What can hang from each mark:
repi: debe kuvo luzo rured sopu zizo
rured: repi
ponaf: rured
pufuz: dapi
kuvo: repi
fakoma: zizo
debe: dapi repi
luzo: repi
zizo: dapi nule repi
bigogo: repi
pofo: tibaz
nule: zizo
dapi: debe dozun kuvo rured sufuror tibaz zizo
tibaz: dapi ponaf

Each row was made from one small tree. The marks that hang from a mark follow it in brackets, in alphabetical order. Every link used is in the known rows. Write each row's tree.
Known rows:
pufuz[dapi[debe tibaz[ponaf[rured]]]]: [ 16   5  -8   2  15  -1  -5  -1 -14  -1  -9   6   0   7   4 -23 -11  -6
  15  -2   0 -12 -12   7  12  19  -7   8  22  -2   1  -6  -3  10   2  -1
   1  -6]
zizo[nule repi[debe kuvo luzo rured sopu]]: [ -3   8  -9  13  -6  -7  -6 -10 -11   3  11  11  10  -2 -26  21  11  14
 -13  -1 -21  -7   9  -3  18  -2 -19  -9 -12 -11  -7   1   4 -12   1  10
  -1  10]
repi[debe kuvo luzo sopu zizo]: [  8  -4 -11   5  -2   7   0  -6   7   5  11  -8   4  -1 -17   7  14   2
 -17   2  -7 -13  10  -5  21  -3 -20   1 -13   0  -5   3  14  12  -3  -1
  14  19]
zizo[dapi[dozun rured sufuror] nule]: [-13  11  13 -13   5   0   3  -3  -1   0 -10  -3 -18  -5   3   5 -23 -10
  16 -10   3  11 -11   0 -19  -5  28  -6   3  -2   4  -4 -13 -23  -5  11
  -4 -16]
dapi[kuvo[repi[debe luzo rured]] sufuror zizo]: [ 11  -5  -3  -8  13   7   4   3  23  -5   4  10   2  -4  -4   0   3  -9
  -4  -1 -12   1  10  -9   2 -14  13  -4 -15  -6  -4 -15   8 -13 -13   1
  -9 -14]
dapi[dozun rured]: [ -1   8   4   1   5   0  10  -6  -1   3  -7  -9  -3   5   5  -7   1  -2
  12 -14  11  -1  -2   1 -15  -1  15   6   5  -4  -2   5  -8   5   1  -3
  -6  -7]
ponaf[rured]: [  4   4   0   1   3  -5  11   2 -13   2  -8   2   7  15   7  -8   2  -4
   1  -3   8  -1   1  -1   0  -3  -9   6   4   2   0   0   1  22   3  -3
  -5  -3]
rured[repi[sopu zizo]]: [ -5   0  -4  -1 -10   5 -11  -2   8   8  10  -6   0   5   3   1   5  14
 -13   1   3   1   7  -3  -1  -6 -18  -5  -8   6  -4  -5   1   9   3  -1
   7  14]
nule[zizo[dapi[debe tibaz] repi[kuvo rured]]]: [  0   6 -13   1  -2 -21   3  11 -14   9 -11   7  12   2  -4  -6  -5  10
 -13  10  -3   3 -11 -10  -4   5  -4  10   4  11  -7   2   7 -17 -10   4
   4 -10]
luzo[repi[kuvo sopu]]: [ -6   1 -10   3  -3  -6   7  11  -6   8  -7  -3  10   6 -10  12  10   3
 -12  13   6 -10  13   3  -3  -3 -13   0  -1   6   4   6   3   9  -7  -3
   8  12]
rured[repi[debe[dapi] kuvo luzo sopu zizo]]: [ 11  -2  -1   4  -7   2 -15  -6  14  -1  23  -4  -5 -10   3  21  11   8
 -12  16  -4 -13  18  -6  21  -6 -14  -3 -19  -4   2   1   9  16  -2  -1
  21  10]
repi[debe kuvo luzo rured sopu zizo[nule]]: [ -3  -2 -16   3  -4  10  -1 -15   1   5  11   0   9   9 -22  18  11   3
 -18  -4 -12  -8   6  -9  20  -2 -20  -5 -16  -4 -14  -3  12  -4  -7   9
   9  18]
debe[repi]: [-5 -2  7  7 -5  3 17 10 -2  2 -5 -6  9  4  9 -5 11  1  8 -3 -2  0  3 10
 -4  4 -9 -7 -1  0  5  5 -4 14  8 -7  1  3]
pufuz[dapi[dozun kuvo sufuror zizo[nule repi]]]: [ -2   2   9  -7  -6   5 -13  -1  27  -5  -9   3 -11 -14 -13   0 -20  -2
  10   5   0   3  -8 -11 -14 -10  35  -5   0  -5  15  -3 -18 -26  -9   8
  -9 -13]
zizo[dapi[debe] nule]: [ -7   9  10  -6   8  -5   8  -2  -7   0  -6   6  -6   3 -14   3 -14   0
  15   0  -1   9  -5  14  -1   9   1   0   6  16   7  -5  -3 -11  10  14
   4  -1]
zizo[dapi nule repi[debe kuvo sopu]]: [ -4  10  -2   8 -11 -13 -10  -1 -19   0   6   9  -5  -8 -20  18  -9  15
 -10   9  -8   0   2   1  11   4 -13  -8  -5   4   8   4   3 -18  -2  15
  -2   6]
debe[repi[zizo]]: [ -8 -10   3   3  -9  13  14   6   8  -1   2 -12  10   5  12  -6  12   3
   0  -3   0   1   0   3   0   3 -11  -6  -7   5   0   1   0  13   9 -10
   0  11]
pufuz[dapi[debe dozun tibaz[ponaf[rured]] zizo]]: [ 17   2 -12  -8  12   8 -18  -9   9  -2 -17   7  -5   0   0 -26 -16 -10
  13 -12  10 -12 -14   2   6   7  16  16  21   1   8  -6 -10   2  -5   2
  -2 -13]
rured[repi[kuvo]]: [ -2   1  -6  -1  -4 -20   8  10  -3  -2   0   0   6   4   5   3   7   3
  -3  14  -3  -8   8  -6  -2  -1 -10  -4  -5   0   4   5  -4  22 -12  -6
  13   2]
zizo[dapi[dozun kuvo]]: [  5  -4   2   0   6  -4   8  10   0   0 -11  -8 -11   1   5  -3  -7  -3
   5   7  12   7   5  -1 -13   0  19  11   2   6   9   9 -10  -3  -4  -1
 -12 -14]
debe[dapi[rured] repi[kuvo luzo sopu]]: [  2   1   8   8  -2   1  11  -1  -5  -1   6  -1   0  -2  10  12  10 -12
  -4   0  -3 -11  11  10   2  -6  -1  -4   3 -19  -1   8   4   7  -7  -2
  20   8]
rured[repi[kuvo luzo sopu zizo[dapi[sufuror]]]]: [ -3  -4  -5 -11  -6  -5 -11  10  14   2  10  -6  -9  -9   6  13  -3  -4
 -26  14 -11  -1   7  -6   5 -14 -10 -10 -12   2   2  -8   1  -2 -14   0
  24   5]
pofo[tibaz[dapi[dozun rured[repi[zizo]] sufuror]]]: [ -8   3   6 -16   5   6 -19  -7  13  -6  11 -18 -10  -6  25   1  -8 -11
  -5  -4   6  14 -11  -8  -6 -14   8 -12  -1  -1  -9   2  -2   0  -8 -18
   8 -12]
debe[dapi[dozun tibaz] repi[luzo sopu]]: [  9  -7  13  11   4  11 -11   2  13  13  -7  -6 -11 -13   7   3  11  -1
   9  -6   1  -3  13  13  -3  -4  10   5   1 -15  15  13  -5   4  14  -5
   8  -5]
debe[repi[kuvo luzo rured]]: [ -5  -8  -9   8  -1  -4  24  11  -3  -2  -2  -3  20   9   8   7  23  -8
  -8  -1 -16  -9   7   3   5  -1 -14  -8  -7 -10  -4   4  -2  14  -8 -10
  10   3]
fakoma[zizo[nule repi[luzo]]]: [ -8  -2  15   8  -8  -9  -5  -5   2   3   1   3   4   0 -13  11   1  11
   5  -5  -9   8  -5   7   2  -5  -8  -6  -7  -7   8   3   5  -3  21   8
  -8   6]
repi[zizo]: [ -3  -5  -1  -1  -3   6  12   0   4   3   2 -10   5   8  -1  -8   8   4
  -1   0   5   1  -2  -3   0   6  -9   4  -5  11  -3  -1   4  16   9  -6
   2  13]
pufuz[dapi[dozun rured sufuror zizo[nule repi]]]: [ -9  14  13  -8  -8   6 -12 -12  20  -2  -4   2 -11 -11  -4   0 -22  -4
  13 -14   2   2 -23  -4 -16 -11  32 -11   4 -10   9  -9 -17 -28  -5   7
  -3 -12]
bigogo[repi[luzo zizo[nule]]]: [ -9 -14  17  -2 -14   1   9   2  12   7   4   0   4  -1 -14  -4   7  -2
   2  -1  -6  -3  -2  10   8  -5  -6   2  -5   3  -1  -8   2   7  17   8
  -4  13]
nule[zizo[repi]]: [  1   4   7   9 -18 -10   8   8  -7  12  -2  -3   6   1  -5  -8   3  13
   0   3   1   6  -1  -5  -8   2  -8   7   0   3  -1   6   3   6  12   6
  -9   5]
luzo[repi[debe kuvo rured sopu zizo[nule]]]: [-15   0 -19   2  -7  11  -2  -6   0   4   6  -1  16  12 -14  26   8  11
 -16   6   2  -9   6  -8  12  -2 -19 -10 -17   7  -9  -6  11 -10 -10   4
  -1  15]
rured[repi]: [ -1   2   4   1  -3 -11   4   6   0   2   2  -1   2   5   9  -1   5   8
   5   4  -1  -1   4   1  -5   1 -10  -5  -5   1   4   0  -6  17   4  -4
   3   0]
kuvo[repi[sopu zizo[dapi[dozun sufuror tibaz]]]]: [  1  -5   0 -12   8   9 -22  10  14  10  -5  -9 -20 -15   2  -4  -8   3
  -9  -7   7  13   2   1 -17  -8   8   1  -1  10  13  -5   1 -17  -1   2
  -3 -10]
pofo[tibaz[ponaf]]: [  0   0  -5   6   0   1   9   1 -17   1   1  -7   4  -2  -1 -16   6  -5
   3   1  -1   7  -3   8   9  23  -9   9  14   3  -6   4   7  16  11  -6
  -6  15]
dapi[zizo]: [  0  -1   0  -4  -2   2  11  -3   8   2  -8   4   4   6  -7 -11   2  -3
   1  -4   9  -1  -6  -2  -5  -2   5   5   0   7   4  -3   3  10   1   0
   5   9]
debe[repi[rured zizo[dapi[dozun]]]]: [-11  -8  -6   0  -7  17   6   6   6  -1   1 -16   4   7  26   4   7   4
  -8 -10   8  10  -2   3  -9   2  -1  -5  -9  10   1  -3 -10  -5   2  -9
  -8 -10]
nule[zizo[repi[luzo rured sopu]]]: [  2   4  -3  13 -16  -1   0  -1  -6  20   7  -1  10   7  -9   2  12  13
 -19  -7  -8   5   6  -2  -3  -5 -20   5  -5  -8 -13  -1   7  -6  11  10
  -4   8]
pufuz[dapi[tibaz]]: [ 10  -2   4   6   8  -4   6   5  -2  13  -6  -6   4   9   4 -11  -1  -1
  10  -1   3  -8 -15   6  -2  11  -7  -1   5  -5  12   5   0  12   1 -10
  11  -3]

Which tree is each row?
[ -1   8  10   2   1 -12   0  -2  -7  -8   7  10 -12   7  12   8 -22   2
  10   5  -1   2  -7  -3   1  -5  10 -10  -6 -10  -4  -1  -3 -20 -16   9
 -14 -11]  zizo[dapi[kuvo rured[repi[debe]]] nule]
[ -1   3   2  13  -1  -8  10   2  -7   3   6   2  13   4  -2   2  19  10
  -3  -5 -13   0   0   3   3   3 -12   0  -7  -5  -7  -4  -4   3  16  -7
  -8   3]  zizo[repi[luzo rured]]
[  0   3  16  -3   0  10  -1 -14   0  -8  20   3 -10  -2   5  11  -5   5
  19  -8   8   5  -1   2   3   3   2  -4  -9  -3   0  -7  11  -2   9   8
 -11   2]  kuvo[repi[debe[dapi[rured]] zizo[nule]]]
[-12   5   7   8 -13  -2 -18  -9  -5   8   1   4   4   2 -18  11  -7  21
  -6  -5   3  11   0   5  -7  -5 -13  -9  -2   1   6   3   9 -12  15  16
  -7  10]  fakoma[zizo[nule repi[sopu]]]
[-19  -1 -14  -8  -1  13   5  -5  14  -8  -7  -5  12   4  -7   9   8   1
   0  -5  -4  -1   6  -4  -1  -1   4  -4  -5  10  -5  -1 -10  -8  -6   3
   4  -1]  dapi[debe[repi[kuvo rured zizo[nule]]] dozun]
[ 15  -7   3   2  17  -2  -1   4  -6 -11  -5   5 -22 -11  13 -14  -5  -7
  26   0   9   0   7  -2 -14  11  32  18  15 -17  -1   7  -3  -3  -5   0
 -25 -12]  debe[dapi[dozun kuvo[repi] rured tibaz[ponaf]]]
[  1   7   2  10 -21  -4  -3   3  -9  19   1  -2   3   0 -12  -5   2  17
 -11   1   2   6   5  -2  -9  -3 -14   7   2   2  -2   5   6  -2  10  11
  -5  10]  nule[zizo[repi[sopu]]]
[  1  -4   4   7   3 -27  -2   7  -9   1  -4   2   3  -1  10   1  -8   0
 -12  -1  -2  -4 -22   1   1  -9   1  -1   1 -12   3   9  13  -9  -7  -7
   2  -7]  fakoma[zizo[dapi[rured tibaz] repi[kuvo luzo]]]
[  4  -5  -3   2   5  -1   3   0 -26  -7   8  -5  -1   3   3  -8   3 -10
   4   3  -1  11  -4   8  12  22 -19   1  15   1  -7   9   7  19   8 -11
   2  13]  pofo[tibaz[dapi ponaf]]
[ 14  -7   3  -6  11   2   0   4  20   0   3  -5  -4 -19  -1   6   4  -9
   4  18  -9 -13  -1 -17  18   0   9   1 -15  -3   3   2  15  11  -3 -10
  22   0]  repi[debe[dapi[sufuror tibaz]] kuvo luzo zizo]
[-13  -5 -21  -2  -7   4   4   9  -8   6   4  -7  13  14   7  20   7   6
 -31  11  12  -2   2  -2  -2  -1 -19  -3 -10  17  -5  -7   7  -6 -14  -4
   6   9]  luzo[repi[kuvo rured sopu zizo[dapi]]]
[  0  10   7  -8   8  -2 -12 -15   7 -13  -1   8  -6  -6  -8  -5  -9   1
   8 -13   8   3 -11   2  -7 -10  20   1   9   7  -1   1 -11 -15   3  -3
  -1 -11]  tibaz[dapi[debe dozun rured zizo[repi]]]
[ -2  -2   7  -1   6  -6  -2   4  -3   9 -19   0 -13   0  -4  -1 -13   0
  15  -6   5   8 -11   4  -9   3  14   6   2   1  15   8  -8 -10   5   7
  -6  -8]  zizo[dapi[dozun tibaz] nule]
[ -3   3  -8   2   9  13  -3   3   4   0  -8  -4   0   2   6   3  -3   3
  -8  -2   5   8  16  10 -13  -4  11   0   7  11  -2   0 -11 -27  -8   4
  -7 -19]  zizo[dapi[debe[repi[rured sopu]] dozun kuvo]]
[  5  -7   4 -11  12   0  -8  -5   5 -11   1   1  -9   3   8  -9  -7 -18
  -5 -11  18  15  -5   2 -11 -16  21   9  12  -6  -1  10   5  -5 -17 -11
 -13 -13]  pofo[tibaz[dapi[dozun kuvo[repi] rured zizo]]]
[ -2 -11 -16   0   1   1  18   1   3   0   5  -7  16  13  -2   3  21  -5
 -17   2  -7  -8   1 -10   9   1 -15   3 -12   1 -13  -4   6  16  -5 -10
  12  13]  repi[kuvo luzo rured zizo]
[ -7   5 -13   7  -4 -16  14   6 -16  -3   1   3  20   4  -3   3  16  11
 -11   8  -7  -3   1  -9  -2   5 -12  -1  -4   3  -7   1  -2   5  -4  -7
  -1   3]  zizo[repi[kuvo rured]]
[  5  -1  11   4  17   5   3  -5  -2  -8   4   3  -3   7  -1   1  -2 -14
  -1  -6 -10  -4  10  17   4 -12  -2  -8  11 -13 -13   8   0 -11  -6  -2
   9  -1]  tibaz[dapi[debe[repi[luzo sopu]] kuvo rured]]
[-10 -12  -9  -9  -3   7   4   1 -10 -23   4   3   1   0 -10   3  -1  -8
   9   7 -16  -3   1   3  17  17 -17 -12   7   6  -7   5  -2   5  -4   4
  11  18]  tibaz[dapi[debe[repi[kuvo zizo[nule]]]] ponaf]
[  3  -2  -5  -3   9  -1   6  11  -5   3 -13   1  -5 -11  -4 -20  -3  -6
  16   5 -11  -4  -6  -7  -2  17   6   1   7  -3  -3  -2   1   3   3  -2
   1   5]  dapi[sufuror tibaz[ponaf]]
[  6  -6 -15  -6  -6   9 -32  -7  -9 -10  11   0 -15   6  16   0  -3   2
  -9  -3   7   2  10  -6   7  -3 -17  -2   3  -2  -6   0  -9  16  -3  -1
  -7   2]  tibaz[dapi[dozun] ponaf[rured[repi[sopu zizo]]]]
[ 18 -14   0   2  14  -2  -5  12  -1  -9  -7   5 -20 -14   5 -12   0  -3
  25  10   7   2  17  -1  -9  16  24  20  11  -9   9  10  -4   6   2   0
 -22 -10]  debe[dapi[dozun kuvo[repi] tibaz[ponaf]]]
[ -1   5   2   1  -3   3  -2 -10   7  -4  15  -6   1   6  17  -2   0  11
   2  -5   2  -5  -7  -8   7  -3  -6  -9 -14  -2 -12  -5   3   6  -2  -7
  -3   1]  dapi[rured[repi[debe zizo]]]
[  5   0   6   0  -5  -7  21   7 -12   7  -6  -3  -6  15  13 -12 -18  -9
  -3   4  13   8  -9  -7 -16  -5  12  12   7  -4 -11   5   7  -9 -16  10
 -10  -6]  nule[zizo[dapi[kuvo rured]]]
[  6  -4  -5  -4   4  -4   3  18 -12 -12 -13   9   0 -13  22  -8  -3 -18
  11  18  -7 -11   2 -10   3   9  10  -1  10 -11   3   2   1  16 -13  -5
   8  -6]  debe[dapi[sufuror tibaz[ponaf[rured]]] repi[kuvo]]
[-16   8  -3   8 -12   1 -16 -12 -10   8   4   6  13  10 -12  16  -2  23
 -12  -8   2  12  -1   1  -8  -4 -15 -11  -6   1  -4  -3   9 -19  10  14
  -9   5]  fakoma[zizo[nule repi[rured sopu]]]
[  5  -6 -10 -12   6   7 -13   9  -1  -3 -14  -4 -16  -9  18 -19 -17 -10
   2  -1   5   3 -12 -13  -1   5  17  10   7   6   0  -7  -5  -3  -3  -1
 -13 -11]  repi[zizo[dapi[dozun sufuror tibaz[ponaf[rured]]]]]
[-11  16  13  -7   5 -12  -1  -7  -6  -5   2  10  -9   6   5   5 -21   2
  13  -5  -2   6 -10  11  -4  -2   5  -7   5   3  -2  -9  -9 -19  -1  13
   2  -8]  zizo[dapi[debe rured[repi]] nule]
[ -9   3   6  11  -5  -8   7  -4  -8   3   5   8  10   5 -13   9  11  10
   3  -8 -18   4  -3   4   4   2 -10  -5  -7  -9  -6  -4  -5  -7  18   5
 -11   7]  zizo[nule repi[luzo rured]]
[  5   1   2 -14  12   7  -7 -10  15  -7  -9   3  -6  -1 -13  -3  -6  -5
  10  -7  11   3   0   2  -4  -5  13   4   5  15   7   2  -7   2   2  -1
  11  -9]  tibaz[dapi[debe dozun zizo]]
[  0  -3  -1   1   6   6   7   5 -14 -16   2   2  -1   0   2  -6   2  -5
  18   1 -12   1   6  16   9  20 -16 -11  13   4  -2   3  -5   9  10  -4
   5   5]  tibaz[dapi[debe[repi]] ponaf]
[ 13 -11 -11  -6   5   1  -5  -3 -17 -16  -2  12   1  11   7 -19 -10 -23
  -9   7  11   8  -8  -7  15   2   2  12  18  -2 -11   4  10  13 -14  -8
 -11   4]  pofo[tibaz[dapi[kuvo zizo] ponaf[rured]]]
[  1   8 -10   6 -12  12 -18 -11  10   8   5  -2   4   2  -3   3   2  13
 -14 -14  11   0  -5   1 -11  -4   2  -2   0   1   8  -7 -12 -17  -1   1
  -1  -6]  pufuz[dapi[dozun zizo[repi[rured sopu]]]]
[ -5 -12 -12  -1 -11   0   6   1   5  10   9  -2  17   4  -9   1  19  -1
 -31   5  -5 -13  10   1   8  -9 -18   2  -5   5 -14  -9   9   7  -6   1
  11  12]  bigogo[repi[kuvo luzo rured sopu zizo]]
[ -2  15   4  -4  15   2   7 -12   5   0  -9  -6  -3   0  -6  -9  -4  -2
  17 -15   7  -1   1   6 -11   0  18   9   9   5  -5   1  -9  -3   5   1
  -1 -12]  dapi[debe dozun rured]
[  8   1  19   4  -7  -2   7   2   2   4   9   2   3 -12   4   1   4   6
  14  15   8  -7  10   9   5   7   2   2  -3   8   9  -2   6  14  14   0
   0 -10]  bigogo[repi[debe[dapi]]]
[ -7  10  20   0 -11  -3  -1 -16   0  -8   5  17  -6  -4  -4   5 -11   4
  14  -4   9   3 -16  -3  -8  -3  23   2   1  -5   1  -5   1 -14   8  11
  -6   7]  debe[dapi[rured zizo[nule repi]]]
[  2  -5  -4  -4  -5 -16   1   4  -6 -13   2  10   5  -1  -9   4   3   0
 -10  10   1  -3  -7 -10   3  -4  -7  -4  -1   6   6   7   2   9 -10  -8
  11   8]  tibaz[dapi[zizo[repi[kuvo]]]]
[ -9  -4  -2   2  -7  12  -1   2   6  11   2 -12   6   8  -3   7   9  10
 -11   4  11  -2   6   5  -1  -2 -15   1  -7  12   0  -3   6   4  10  -4
  -2  17]  luzo[repi[sopu zizo]]
[  4   3  -8   5   1  -1   4  -1 -26  -2  -3  -1   8   6   8 -19   2  -9
   0  -2   4   6  -3   5  13  14 -11  13  18   0  -8   1   7  23   6  -5
 -13   7]  pofo[tibaz[ponaf[rured]]]
[  4   4   4 -13   0  14  -3  -2  28   4  -9 -10  -7  -7   1  -5 -10 -10
   7  -5   9  -2  -9  -4 -15  -6  22  -4   0   3  18  -7 -12  -3  -7  -2
  12 -15]  pufuz[dapi[dozun sufuror zizo]]
[  1  -9  -3   0  -6   5  16   3  11  -7   1   6  13   2  12  12  17 -13
  -7   4  -2  -9   4  -1   4  -5   6  -2  -8  -8   3  -3   2  11 -10  -7
  19   2]  debe[dapi[zizo] repi[kuvo luzo rured]]
[  5   0  -7 -11  10  11 -13 -12   3 -11  -3  -2  -7  -9 -11 -14  -5 -12
   6  -6   7  11  -5   7   9  12  10  10  19  13  -1   4  -1   2   5  -5
   3   1]  pofo[tibaz[dapi[debe dozun zizo] ponaf]]
[  2  -2   8 -11  14  11  -8   4  43   3 -24   0  -4 -21  -6 -14  -1 -13
  12 -11 -12  -6  -3   4  -3 -16  31   0   2   0  12  -2 -10 -13   2  -4
  12 -14]  dapi[debe[repi[luzo]] dozun sufuror tibaz zizo]
[  4  -5  -5   4  -3 -11  17   6  -1   5   6   4  21  -1  -5   4  18  -2
 -10   8 -12 -18   8   3  16  -2 -12  -2  -8  -1  -6  -6   5  11  -5  -3
   3  -6]  bigogo[repi[debe kuvo luzo rured]]
[ 15   0   9   8  12  -4  -1   1  -8   0  12   4 -15   1   2   4  -7  -3
  -7  -8  -3   3  10  14   3  -8  -2   1   0 -13  -1  -2   8 -17  -8   6
 -14  -8]  zizo[dapi[kuvo[repi[debe luzo sopu]] rured]]
[-10   9   7  10 -11  -4  -7  -6 -12   7   2   8  -2  -2 -24   5   1  17
   0  -2  -5   6   3   6  -3   1 -10  -4   1   0   2   2  -2 -11  15  13
  -8  15]  zizo[nule repi[sopu]]
[  0   0   2   2   8  -5   0  12   8  -4  -3  -3  -7 -12   6   5  -3  -2
  -4   6 -10  11   5  -6 -10  -7  23   1  -7  -3   0  -3 -15 -25  -1  -4
 -17 -23]  zizo[dapi[dozun kuvo sufuror] repi[luzo rured]]
[  8  10  13  -3   6   6   4  -1   7  -1   5  -3  -6 -15   3   8  -4   0
  19  14   1  -1   7  -6   1   7  10  -6  -9   5   8  -3   5   7   9  -1
  10  -9]  repi[debe[dapi[sufuror]]]
[ 13  -1  -1   2   3 -10 -12   4 -16  -5  -1  14  -7   0  26  -9  -4   0
  16  11   3  -6   0  -5   6  10   0   7   8 -10   1  -1  -1  22   3  -2
  -5  -4]  debe[dapi[tibaz[ponaf[rured[repi]]]]]
